Known rows, with every step that occurs:
rodir -> dapu: .07  .11  .09  -.01  -.04  .06  .07  -.01  .11  .09  -.03  -.02  .04  .00  .14  .21  -.12  .02  -.19  .01  .10  -.03  .00  -.08  -.10
geso -> nezu -> reka: -.12  -.12  .03  -.22  .18  -.05  -.04  .13  -.43  .11  -.12  -.05  .15  -.06  -.03  -.03  .25  -.14  -.08  .21  -.14  -.17  -.02  -.07  .10
serog -> geso -> nezu -> reka -> kaduvi: -.32  -.15  .10  -.29  .23  -.06  -.07  .03  -.49  .38  -.09  -.06  .12  -.03  -.17  -.32  .47  -.21  -.12  .42  -.17  -.22  -.05  -.07  .31
geso -> nezu: -.01  -.12  -.01  -.11  .15  -.05  -.01  .07  -.14  .03  -.07  -.01  .04  -.03  -.09  -.04  .08  -.09  -.02  .14  -.01  -.06  .01  -.04  .16
nozol -> serog -> geso -> nezu -> reka -> dapu: -.25  -.14  .02  -.27  .26  -.05  .04  .02  -.40  .41  -.09  .03  .28  -.11  -.28  -.36  .50  -.20  -.24  .34  -.11  -.21  -.18  -.14  .35
serog -> reka -> kaduvi -> dapu -> rodir: -.28  .36  .24  -.22  -.11  .10  -.10  .02  .41  .37  -.05  -.02  -.05  .15  .29  .31  .20  .04  -.24  .30  .25  .04  -.08  -.04  .02
neli -> dapu -> reka -> serog: -.15  -.17  .26  -.01  -.10  .17  -.01  -.06  -.01  .15  .22  -.06  .08  .05  .13  .29  -.15  -.03  -.31  .01  .05  .04  .00  .03  -.23
neli -> dapu -> reka: -.17  -.10  .17  -.06  -.18  .09  .07  -.06  -.02  .16  .18  -.02  -.10  .03  .40  .42  -.06  -.02  -.32  .02  .11  .02  -.02  .00  -.28
dagu -> nozol -> serog: .03  -.07  .02  .06  -.02  -.03  .07  -.16  -.04  -.07  .08  .11  .24  -.04  -.42  -.18  -.29  -.18  .15  .03  .04  -.07  -.10  -.06  .10
dagu -> nozol -> serog -> geso -> nezu -> reka: -.09  -.30  .01  -.15  .23  -.14  -.01  -.07  -.54  .13  -.02  .06  .49  -.14  -.66  -.53  .00  -.39  -.03  .37  -.10  -.24  -.15  -.16  .37
dagu -> nozol -> serog -> reka -> dapu -> neli: -.15  -.01  .16  -.13  -.08  .11  .12  -.33  .18  .24  -.08  .13  .14  -.12  -.09  -.34  .18  .02  .03  .02  .20  -.10  -.16  -.03  .15
dagu -> nozol: .09  -.06  .01  .04  -.02  -.05  .03  -.12  -.04  -.11  .04  .06  .10  -.07  -.16  -.08  -.20  -.09  .14  .02  .08  -.02  .00  -.02  -.02
serog -> geso -> nezu -> reka: -.12  -.23  -.01  -.21  .25  -.10  -.08  .09  -.49  .20  -.09  -.05  .26  -.10  -.22  -.32  .30  -.21  -.19  .34  -.15  -.17  -.05  -.10  .26
nezu -> reka: -.12  .00  .04  -.11  .03  -.01  -.03  .08  -.29  .07  -.03  -.04  .11  -.03  .06  .04  .17  -.06  -.08  .08  -.14  -.10  -.03  -.02  -.08
nozol -> serog -> geso -> nezu: -.06  -.22  -.05  -.07  .23  -.08  -.01  -.02  -.20  .17  .00  .04  .27  -.03  -.58  -.46  .04  -.24  -.09  .28  -.05  -.12  -.12  -.12  .46
neli -> dapu -> kaduvi: -.06  .01  .28  -.07  -.19  .06  .02  .09  .15  .29  .06  -.02  -.19  .06  .41  .36  .01  -.05  -.18  .08  .06  .09  -.03  -.03  -.21
dapu -> reka -> nezu -> geso: -.04  -.22  .01  -.15  .16  .16  -.02  .01  -.60  .13  .06  -.02  .12  -.07  .18  .21  -.13  -.11  -.35  .05  .08  -.08  -.06  -.07  .04
nezu -> reka -> kaduvi -> dapu -> rodir: -.31  .37  .24  -.25  -.07  .10  -.04  .20  -.02  .36  -.04  -.06  .00  .09  .40  .55  .38  -.07  -.32  .31  .08  .01  -.07  -.07  -.25
reka -> nezu: .02  -.11  .00  -.09  .13  .04  -.02  .10  -.13  .01  -.05  -.03  .03  -.03  .08  .06  -.14  -.04  -.11  -.03  .02  -.01  -.03  -.01  .10
geso -> nezu -> reka -> dapu: -.20  -.04  .06  -.30  .17  -.01  .03  .10  -.34  .27  -.17  -.03  .04  -.11  .22  .06  .53  -.05  -.18  .20  -.07  -.15  -.06  -.06  .06
serog -> geso -> nezu -> reka -> kaduvi -> dapu: -.34  -.01  .11  -.34  .18  .00  -.06  -.04  -.38  .49  -.09  -.06  .09  -.04  .02  .00  .46  -.23  -.29  .47  -.01  -.14  -.10  -.11  .18
rodir -> dapu -> reka: -.06  .07  .12  -.01  -.11  .13  .10  -.17  -.03  .14  .10  -.02  .02  .00  .32  .50  -.24  .00  -.37  .04  .20  -.06  -.02  -.08  -.27
geso -> nezu -> reka -> serog: -.11  -.20  .12  -.17  .26  .03  -.12  .13  -.43  .09  -.08  -.09  .33  -.04  -.29  -.15  .13  -.16  -.08  .20  -.21  -.15  -.01  -.03  .14

Rows:
-.07  -.12  .05  -.17  .12  .04  -.10  .00  .01  .08  -.10  -.02  .08  .00  .04  -.14  -.13  .00  -.10  .04  .04  -.10  -.08  .00  .29 : serog -> reka -> nezu
-.07  -.09  .01  -.20  .11  .22  .00  -.07  -.49  .25  .06  -.02  .09  -.08  .39  .51  -.15  -.13  -.52  .09  .23  -.01  -.11  -.11  -.08 : kaduvi -> dapu -> reka -> nezu -> geso
-.25  .14  .22  -.10  -.13  .17  .10  -.25  -.03  .30  .11  -.03  -.13  .07  .38  .51  -.06  .00  -.31  .13  .20  -.10  -.03  -.05  -.23 : rodir -> dapu -> reka -> kaduvi
-.33  .04  .13  -.09  -.09  .11  .03  -.22  -.15  .22  .14  -.01  -.17  .07  .24  .31  .04  -.01  -.12  .11  .09  -.07  -.03  .03  -.12 : dapu -> reka -> kaduvi
-.29  -.08  .15  -.28  .17  -.02  .01  .01  -.37  .57  -.07  .04  .16  -.08  -.07  -.12  .42  -.25  -.30  .44  -.06  -.16  -.22  -.16  .24 : nozol -> serog -> geso -> nezu -> reka -> dapu -> kaduvi
-.14  -.03  .02  -.14  .01  .17  .02  -.13  -.17  .16  .09  -.03  -.02  -.03  .46  .68  -.28  -.08  -.45  .06  .27  .03  -.10  -.05  -.19 : kaduvi -> dapu -> reka -> nezu
-.24  .02  .19  -.31  .09  .02  .01  .10  -.29  .45  -.15  -.02  -.06  -.09  .41  .29  .45  -.10  -.23  .29  -.01  -.10  -.09  -.08  -.04 : geso -> nezu -> reka -> dapu -> kaduvi
-.07  -.27  .16  -.20  .05  .18  .02  .11  -.48  .25  .10  -.05  .04  -.04  .39  .32  -.06  -.11  -.49  .03  .09  -.04  -.06  -.07  -.07 : neli -> dapu -> reka -> nezu -> geso
-.18  -.22  -.01  -.19  .26  -.09  -.04  .05  -.50  .24  -.04  .01  .38  -.06  -.49  -.43  .20  -.30  -.16  .35  -.19  -.23  -.15  -.15  .39 : nozol -> serog -> geso -> nezu -> reka
-.16  .12  .14  -.31  .14  .00  .01  .36  -.17  .28  -.16  -.03  .09  -.06  .30  .24  .59  -.04  -.31  .31  .03  -.05  -.04  -.10  -.05 : geso -> nezu -> reka -> dapu -> rodir
.06  .08  .15  -.04  -.09  .17  .14  -.05  .09  .16  -.11  -.03  -.01  -.07  .28  .18  .10  .08  -.24  -.06  .15  .00  .03  -.06  -.22 : rodir -> dapu -> neli
-.21  -.15  .17  -.25  .14  -.06  .04  -.11  -.40  .46  -.04  .09  .27  -.16  -.22  -.18  .22  -.34  -.17  .46  .03  -.18  -.22  -.18  .22 : dagu -> nozol -> serog -> geso -> nezu -> reka -> dapu -> kaduvi
-.14  -.22  .16  -.15  -.05  .13  .05  .04  -.17  .16  .13  -.05  -.07  .00  .48  .48  -.18  -.06  -.44  -.01  .13  .02  -.06  -.02  -.18 : neli -> dapu -> reka -> nezu
.01  -.30  .04  -.05  .31  -.02  -.12  .02  -.17  .10  -.01  -.05  .32  -.05  -.57  -.48  .02  -.17  -.11  .26  -.09  -.05  .00  -.04  .37 : reka -> serog -> geso -> nezu
-.15  -.22  .06  -.10  .19  .11  -.09  -.21  -.22  .25  .12  -.05  .27  -.06  -.20  .13  -.13  -.20  -.45  .35  .17  -.01  -.08  -.08  .10 : kaduvi -> dapu -> reka -> serog -> geso -> nezu
-.37  .21  .17  -.19  -.08  .10  -.03  -.29  .23  .42  .01  .04  .02  .14  -.07  .03  .07  -.04  -.07  .20  .12  -.11  -.19  -.04  .26 : nozol -> serog -> reka -> kaduvi -> dapu
-.37  -.02  .28  -.14  -.21  .12  .07  -.11  -.03  .34  .18  -.03  -.23  .10  .44  .43  .14  -.01  -.26  .09  .11  -.02  -.03  .03  -.23 : neli -> dapu -> reka -> kaduvi
.00  -.19  .04  -.23  .22  .09  -.13  .06  -.31  .17  -.12  -.02  .19  -.05  -.05  -.28  -.01  -.05  -.16  .07  .00  -.14  -.09  -.06  .40 : serog -> reka -> nezu -> geso
-.19  .07  .07  -.19  .02  .04  .04  .05  -.20  .24  -.07  -.02  .01  -.07  .31  .12  .47  .03  -.16  .07  -.06  -.09  -.06  -.02  -.10 : nezu -> reka -> dapu
-.11  -.23  .07  .05  .09  .10  -.08  -.20  -.18  .11  .21  -.03  .26  -.02  -.30  -.14  -.19  -.11  -.29  .15  .03  -.02  -.04  .00  .05 : dapu -> reka -> serog -> geso
-.20  -.15  .02  -.29  .25  -.06  .00  .06  -.39  .36  -.14  -.03  .14  -.15  .01  -.25  .59  -.12  -.27  .33  -.07  -.16  -.08  -.10  .23 : serog -> geso -> nezu -> reka -> dapu
